Known rows, with every step that occurs:
taza-pezo-beza-tula-nonir: 0.656,2.046,-4.154,2.036,-0.489,-0.600,0.980,-0.974,-3.910,-0.510,1.270,1.717,0.468,-2.254,0.291,2.296,-3.172,-2.201,-1.440,0.337,1.396,-1.788,0.843,-0.952
sipil-fuvu-pezo-taza: 1.304,-0.740,0.615,-0.237,-1.590,0.112,1.764,-1.886,1.554,-4.958,1.451,-1.838,0.638,-3.713,1.992,1.042,-4.811,-0.512,2.012,-1.764,2.435,2.538,4.132,-0.118
beza-tula-sipil-fuvu: 2.779,0.247,-0.915,-0.766,-1.685,-2.859,1.726,-4.118,-0.553,-3.979,1.161,0.133,-2.163,-5.146,1.470,0.367,-0.876,1.587,1.216,-0.293,0.301,1.414,0.518,-0.750
taza-sipil-fuvu-pezo-beza-tula: 1.084,0.909,0.721,-0.926,0.329,-0.952,1.905,-1.456,-2.078,-3.871,0.644,-2.273,3.396,-1.075,0.965,2.586,-1.989,-4.028,0.062,-0.154,0.791,0.305,3.679,-1.959
vagar-taza: 2.270,0.229,-3.566,0.576,-0.566,-0.759,3.242,0.386,0.852,-2.779,0.357,-2.344,1.008,-0.922,2.352,1.268,-6.166,0.521,3.203,-0.418,0.253,0.871,2.228,0.195
nonir-beza-tula-sipil-fuvu-vagar: 0.713,0.293,-1.254,-1.322,-1.424,-0.996,0.907,-4.865,-1.015,-3.127,0.553,-0.423,-2.840,-6.508,0.833,-0.141,-0.280,1.950,1.035,0.356,0.496,0.838,3.419,-1.612
taza-pezo-beza-nonir: 1.576,2.772,-2.141,1.551,-0.872,0.737,3.118,1.154,-2.038,-0.267,0.690,0.252,1.526,-1.554,0.670,3.127,-2.641,-1.703,-2.733,-0.568,-0.913,-0.867,2.583,1.425
fuvu-vagar-taza-pezo-beza-tula: -0.068,0.125,-5.674,2.777,-0.309,-0.134,2.397,-1.008,-4.663,-1.043,-1.308,-1.608,0.012,-2.848,2.095,0.887,-4.603,-1.155,0.182,0.452,-0.780,-1.053,4.319,-2.578
vagar-fuvu: 0.049,1.762,0.472,-0.643,-1.714,-1.389,1.366,0.512,0.921,-1.770,1.642,-0.722,0.018,-2.244,0.623,2.500,-3.066,1.687,2.803,-0.767,1.631,-0.795,0.259,0.156
vagar-fuvu-pezo: -1.093,1.969,0.847,-0.736,-1.753,-0.984,1.633,-1.749,1.573,-2.509,2.449,-1.733,1.062,-2.466,0.459,3.576,-3.843,1.140,2.775,-1.032,2.011,-0.410,3.128,-0.096
sipil-fuvu-pezo: 1.396,0.704,0.486,-1.578,-0.957,-0.602,2.187,-3.329,1.307,-4.002,2.323,-1.841,1.208,-3.151,1.549,2.343,-3.541,-0.395,2.177,-1.008,2.293,1.297,3.790,0.600
sipil-fuvu: 2.719,0.511,0.335,-1.424,-0.559,-1.183,2.161,-1.390,0.535,-3.127,1.231,-0.958,-0.185,-2.987,1.910,1.201,-2.906,0.122,2.071,-0.802,1.729,0.969,1.071,0.811
nonir-beza: 0.283,1.700,-1.224,-1.027,-0.404,0.207,2.067,1.214,-0.464,-1.679,0.638,-0.290,0.715,-1.604,0.841,3.153,-4.231,0.977,2.857,-0.329,0.906,0.727,2.414,0.685
tula-nonir: 1.472,0.957,-2.385,0.058,-1.154,-1.409,1.730,-1.987,0.774,-2.310,2.498,-0.087,0.340,-1.747,0.562,1.479,-4.258,0.059,0.840,-0.205,2.973,-1.358,0.642,1.155
vagar-fuvu-pezo-beza-tula-nonir: -1.054,2.334,-1.011,0.101,-1.321,0.186,-0.577,-2.943,-0.987,-2.129,2.214,-0.296,2.257,-3.237,-1.001,2.747,-2.151,-2.262,-0.438,-0.157,2.904,-1.740,2.166,-2.291
tula-sipil-fuvu-vagar-taza-pezo: 1.743,0.073,-3.507,1.514,-1.857,-1.092,2.664,-3.620,0.605,-1.540,0.669,-1.808,-3.586,-5.005,2.475,-1.254,-4.087,2.748,0.512,0.072,-0.294,0.502,4.241,0.499
vagar-taza-sipil-fuvu: 3.636,0.596,-1.362,-0.376,0.080,-1.222,3.279,0.623,1.651,-3.588,0.722,-3.506,1.928,0.021,2.390,0.345,-4.972,-1.183,2.867,-0.019,0.491,1.191,2.030,0.622
taza-sipil: 1.353,0.925,-0.543,-0.202,-0.742,-2.972,3.453,0.693,-0.132,-2.514,1.148,-1.890,1.250,0.903,1.491,2.681,-4.296,-0.103,2.010,0.015,1.291,-1.028,1.383,1.012
tula-sipil: 1.220,0.428,-0.700,0.176,-2.474,-2.874,2.351,-1.953,0.927,-2.408,0.643,-0.477,-2.118,-2.645,1.601,1.136,-3.001,3.199,1.397,-0.542,0.456,0.115,1.614,0.929
fuvu-pezo-beza-tula: -0.196,0.572,-1.348,0.118,-0.575,-0.487,1.878,-1.795,-2.937,-3.089,0.229,-1.086,2.790,-2.119,1.098,3.183,-2.961,-2.115,0.912,-0.575,0.910,-0.044,4.110,-2.340
beza-tula-sipil-fuvu-pezo: 1.816,0.503,-0.616,-0.880,-1.778,-2.430,1.584,-5.876,0.174,-4.657,2.088,-0.889,-1.208,-5.333,1.060,1.413,-1.670,0.979,1.227,-0.525,1.033,1.787,3.358,-1.071
nonir-tula-sipil: 3.435,-0.204,-0.121,-0.851,-0.476,-3.467,2.550,-2.337,-0.556,-2.294,1.152,0.349,-1.547,-4.994,1.990,0.864,-3.611,2.353,1.678,-0.980,0.912,-0.401,1.289,1.867
fuvu-pezo-taza-sipil: -0.335,-0.563,-0.180,1.139,-1.856,-1.710,3.146,0.226,0.826,-4.587,1.653,-2.995,2.053,0.050,1.648,2.188,-6.103,-1.097,1.928,-1.106,1.749,0.505,4.450,0.158
sipil-fuvu-vagar-taza: 2.144,-0.755,-2.302,-0.202,-0.716,-0.236,2.569,-2.889,0.908,-3.538,0.280,-3.555,-0.417,-3.755,2.715,-0.834,-4.280,0.465,2.142,-0.029,1.143,0.666,3.757,-0.629

Rows:
0.116,0.936,-2.623,0.584,-0.762,-0.272,0.729,-3.492,-2.065,-3.031,1.584,-0.205,2.819,-2.206,-0.050,2.642,-3.184,-3.015,-0.745,0.186,2.801,-1.161,3.226,-1.773
fuvu-pezo-beza-tula-nonir
1.188,1.159,-5.232,2.299,0.054,0.172,2.233,1.187,-4.187,-1.067,-1.077,-0.498,0.919,-1.638,1.823,2.013,-5.075,-1.954,1.103,-0.144,-1.048,0.308,2.375,-1.779
vagar-taza-pezo-beza-tula
1.517,0.894,-3.938,0.145,-1.056,-2.280,1.383,-3.080,-1.377,-3.117,2.573,0.382,0.575,-2.778,0.406,2.015,-3.481,-0.980,0.892,0.327,2.890,-0.962,0.113,-0.551
beza-tula-nonir
4.600,1.872,-3.553,1.332,1.178,0.662,3.824,1.408,-2.653,-0.595,0.293,-0.524,2.799,-3.054,1.879,1.842,-5.245,-2.595,-1.569,-0.881,-1.436,0.049,3.192,1.727
vagar-taza-pezo-beza-nonir-tula
2.090,0.679,-0.181,-0.131,0.578,0.675,2.665,0.466,1.066,-3.315,-0.308,-4.413,3.873,0.758,1.899,1.029,-4.516,-3.534,1.356,-0.264,0.222,1.148,4.997,-0.583
vagar-taza-sipil-fuvu-pezo-beza
1.185,-0.733,0.342,-0.641,-2.305,-1.953,1.813,-5.040,1.400,-2.864,0.662,-1.420,-3.502,-5.524,1.853,-1.021,-1.152,2.747,0.270,-0.178,1.094,-0.262,3.027,0.169
tula-sipil-fuvu-vagar
0.854,-0.648,-4.047,0.938,-1.155,-0.819,3.180,-1.772,0.264,-2.804,0.065,-3.435,-0.115,-2.119,2.470,0.296,-5.363,1.107,2.488,0.073,0.628,-0.678,4.097,-0.571
fuvu-vagar-taza
4.926,0.146,0.202,-1.590,-1.202,-2.016,3.101,-6.379,0.399,-3.376,2.397,-0.854,-1.357,-8.363,1.619,-0.925,-0.520,1.208,-2.055,-0.475,0.665,-0.463,3.033,1.864
beza-nonir-tula-sipil-fuvu-vagar
0.643,1.472,-2.653,-1.028,-0.343,-0.632,1.733,-0.113,-2.749,-2.625,0.882,0.167,0.919,-2.708,0.525,3.268,-3.576,0.136,3.265,-0.120,0.837,0.935,1.616,-1.185
nonir-beza-tula
0.424,2.002,-2.512,-0.592,-0.332,0.396,1.111,-0.485,0.708,-1.472,1.992,0.462,0.940,-2.206,-0.219,2.274,-4.256,-0.083,1.587,0.228,2.665,-0.399,1.785,0.940
tula-nonir-beza
0.853,0.550,1.670,-1.028,-0.040,0.909,1.470,-1.532,0.063,-2.933,0.092,-1.512,1.772,-2.273,1.523,1.746,-2.594,-2.038,0.625,-1.013,1.645,0.849,4.373,-0.317
sipil-fuvu-pezo-beza
-0.394,0.533,0.042,0.111,-0.588,0.098,2.164,-0.502,-0.634,-2.371,0.056,-1.395,2.168,-1.080,1.354,2.897,-3.820,-1.337,0.770,-0.850,1.233,-0.397,4.826,-0.582
fuvu-pezo-beza
0.738,1.462,-2.368,-0.519,-1.440,-1.710,1.462,-1.512,-1.476,-2.351,0.645,0.618,-1.422,-4.030,0.354,2.072,-2.221,2.137,2.038,0.239,-0.283,1.036,1.800,-0.985
nonir-beza-tula-sipil
1.256,0.007,0.546,-0.982,-0.922,-2.316,2.856,-2.488,0.252,-3.184,1.172,-2.955,-0.014,-2.080,1.789,0.565,-2.421,-0.423,0.714,0.292,1.754,-1.341,2.873,0.066
taza-sipil-fuvu-vagar
2.352,0.713,-1.473,-0.574,0.021,-0.952,3.518,-0.985,2.302,-4.370,1.775,-4.641,2.952,-0.192,2.125,1.530,-5.593,-1.820,2.886,-0.207,0.854,1.658,4.546,0.332
vagar-taza-sipil-fuvu-pezo
2.260,-0.786,1.037,0.026,-1.032,-1.336,2.281,1.252,0.960,-4.298,0.709,-2.193,0.584,-1.180,2.014,-0.104,-4.310,-1.076,1.438,-1.020,1.389,1.206,1.479,0.486
pezo-taza-sipil-fuvu
4.772,1.247,-0.872,-0.720,-1.092,-2.674,3.554,-2.917,0.276,-2.769,2.413,0.220,-0.215,-5.387,1.309,1.290,-2.101,1.301,-0.872,-0.954,-0.157,-0.316,1.720,2.581
beza-nonir-tula-sipil
1.269,1.531,-4.947,2.826,-1.083,1.565,3.716,-0.355,-1.772,-0.631,-0.290,-2.111,1.177,-2.289,1.694,0.951,-3.957,-1.614,-2.477,-0.044,-1.383,-1.336,5.201,0.114
fuvu-vagar-taza-pezo-beza-nonir
1.507,0.903,1.071,-1.420,-0.363,-1.774,3.049,-1.866,1.291,-4.001,2.530,-2.990,2.249,-0.855,1.562,2.721,-3.777,-1.542,1.820,-0.465,1.895,0.459,3.815,0.769
taza-sipil-fuvu-pezo
0.950,-0.554,-0.180,1.206,-1.411,-1.972,2.921,1.926,0.313,-3.683,0.598,-2.151,1.109,0.216,2.066,1.056,-5.419,-0.392,1.617,-0.833,1.235,0.009,1.654,0.142
pezo-taza-sipil
1.733,0.044,-3.589,1.156,-0.717,-0.238,2.591,-2.329,-0.384,-1.903,0.633,-2.319,-1.534,-4.121,2.633,0.165,-5.035,0.720,1.379,-0.311,0.484,0.300,4.042,0.144
sipil-fuvu-vagar-taza-pezo
-0.248,0.527,-0.968,0.647,-1.501,-1.429,1.497,-3.177,-2.046,-3.205,-0.038,-0.464,0.125,-3.264,0.878,1.839,-1.584,0.010,-0.101,-0.356,0.060,0.218,4.307,-1.936
fuvu-pezo-beza-tula-sipil
2.449,2.669,-4.307,2.508,-0.569,1.704,3.732,1.930,-1.102,-0.621,0.236,-1.341,2.196,-0.696,1.329,1.897,-4.525,-1.933,-1.468,-0.333,-1.735,0.170,3.575,0.823
vagar-taza-pezo-beza-nonir
4.086,1.374,-0.120,-0.869,0.712,-0.115,3.123,-0.133,-2.028,-1.922,0.509,-0.025,2.907,-3.546,1.438,1.924,-2.553,-2.335,-1.508,-1.057,0.069,-0.898,2.049,1.522
pezo-beza-nonir-tula
4.552,1.487,1.425,-2.041,1.158,1.101,2.658,-2.754,-0.826,-3.422,1.820,-1.130,3.892,-5.389,1.162,2.020,-1.961,-3.637,-2.050,-1.339,0.908,0.819,4.321,1.547
sipil-fuvu-pezo-beza-nonir-tula
1.189,1.260,-3.690,2.233,0.052,0.605,2.524,2.603,-2.125,-0.171,-1.345,-1.126,0.505,-0.454,2.268,1.384,-6.063,-0.764,0.916,-0.470,-0.862,0.033,3.198,0.012
vagar-taza-pezo-beza
-0.388,0.219,-4.315,2.551,-0.607,0.918,2.722,0.435,-2.516,-0.159,-1.625,-2.033,-0.354,-1.610,2.466,0.833,-5.086,-0.273,-0.043,-0.024,-0.552,-1.284,5.189,-0.847
fuvu-vagar-taza-pezo-beza
1.595,-0.986,0.879,0.458,-2.722,-0.772,1.628,-3.634,2.693,-4.741,1.442,-1.460,-1.751,-4.930,1.836,-0.511,-3.730,1.527,1.202,-1.593,1.288,2.643,4.397,0.251
tula-sipil-fuvu-pezo-taza
6.229,1.197,0.659,-1.746,-0.557,-1.963,2.975,-4.036,1.107,-3.412,2.611,0.159,-0.531,-7.012,1.496,0.274,-1.115,0.484,-1.107,-1.051,0.162,1.024,1.370,2.979
beza-nonir-tula-sipil-fuvu
1.485,1.443,-6.428,2.838,-0.140,0.152,1.342,-0.111,-3.211,-0.712,0.326,-0.029,1.206,-1.677,0.833,1.031,-5.047,-2.587,-0.403,0.485,0.578,-0.791,1.801,-1.248
vagar-taza-pezo-beza-tula-nonir
1.673,1.388,-1.173,0.992,-0.928,-1.281,1.114,-1.700,-3.253,-1.203,-0.188,1.216,-2.342,-4.732,1.437,0.515,-1.025,0.040,-1.137,-0.366,-0.863,0.741,1.390,-0.904
taza-pezo-beza-tula-sipil-fuvu
2.207,0.411,0.262,-0.403,-1.071,-1.214,0.741,-2.317,-1.645,-2.777,-0.780,0.193,-1.364,-4.369,1.433,-0.353,0.094,-0.081,-0.370,-0.298,-0.143,0.905,1.233,-1.604
pezo-beza-tula-sipil-fuvu
0.214,0.240,-5.369,2.130,-1.201,-0.830,3.428,-1.315,-1.216,-1.268,0.544,-2.236,-0.963,-2.583,2.518,1.170,-6.280,1.431,1.459,-0.075,-0.033,-0.878,4.412,-0.042
fuvu-vagar-taza-pezo
1.224,0.936,-1.509,-0.503,-0.158,0.463,0.213,-4.206,-1.214,-3.578,1.779,-0.395,2.467,-3.579,0.106,1.432,-1.947,-3.671,-0.794,-0.036,2.877,0.015,2.880,-1.639
sipil-fuvu-pezo-beza-tula-nonir
2.233,0.603,-2.953,0.736,-0.336,-2.027,3.752,1.555,0.829,-2.864,0.549,-3.559,2.161,1.570,2.156,1.554,-6.062,-0.816,2.808,0.186,0.179,-0.115,2.250,0.496
vagar-taza-sipil
1.064,0.294,-2.573,1.418,-0.091,1.395,2.097,-0.583,-1.639,-0.825,-1.384,-2.177,-0.689,-3.198,2.631,-0.403,-4.265,-1.129,-0.277,-0.192,-0.144,-0.146,4.733,-0.640
sipil-fuvu-vagar-taza-pezo-beza
2.390,1.873,0.821,-0.870,-0.704,1.819,2.512,-2.321,0.622,-3.449,1.509,-1.871,3.310,-2.827,0.686,2.234,-1.357,-3.026,-2.080,-1.006,0.692,0.876,4.651,0.638
sipil-fuvu-pezo-beza-nonir
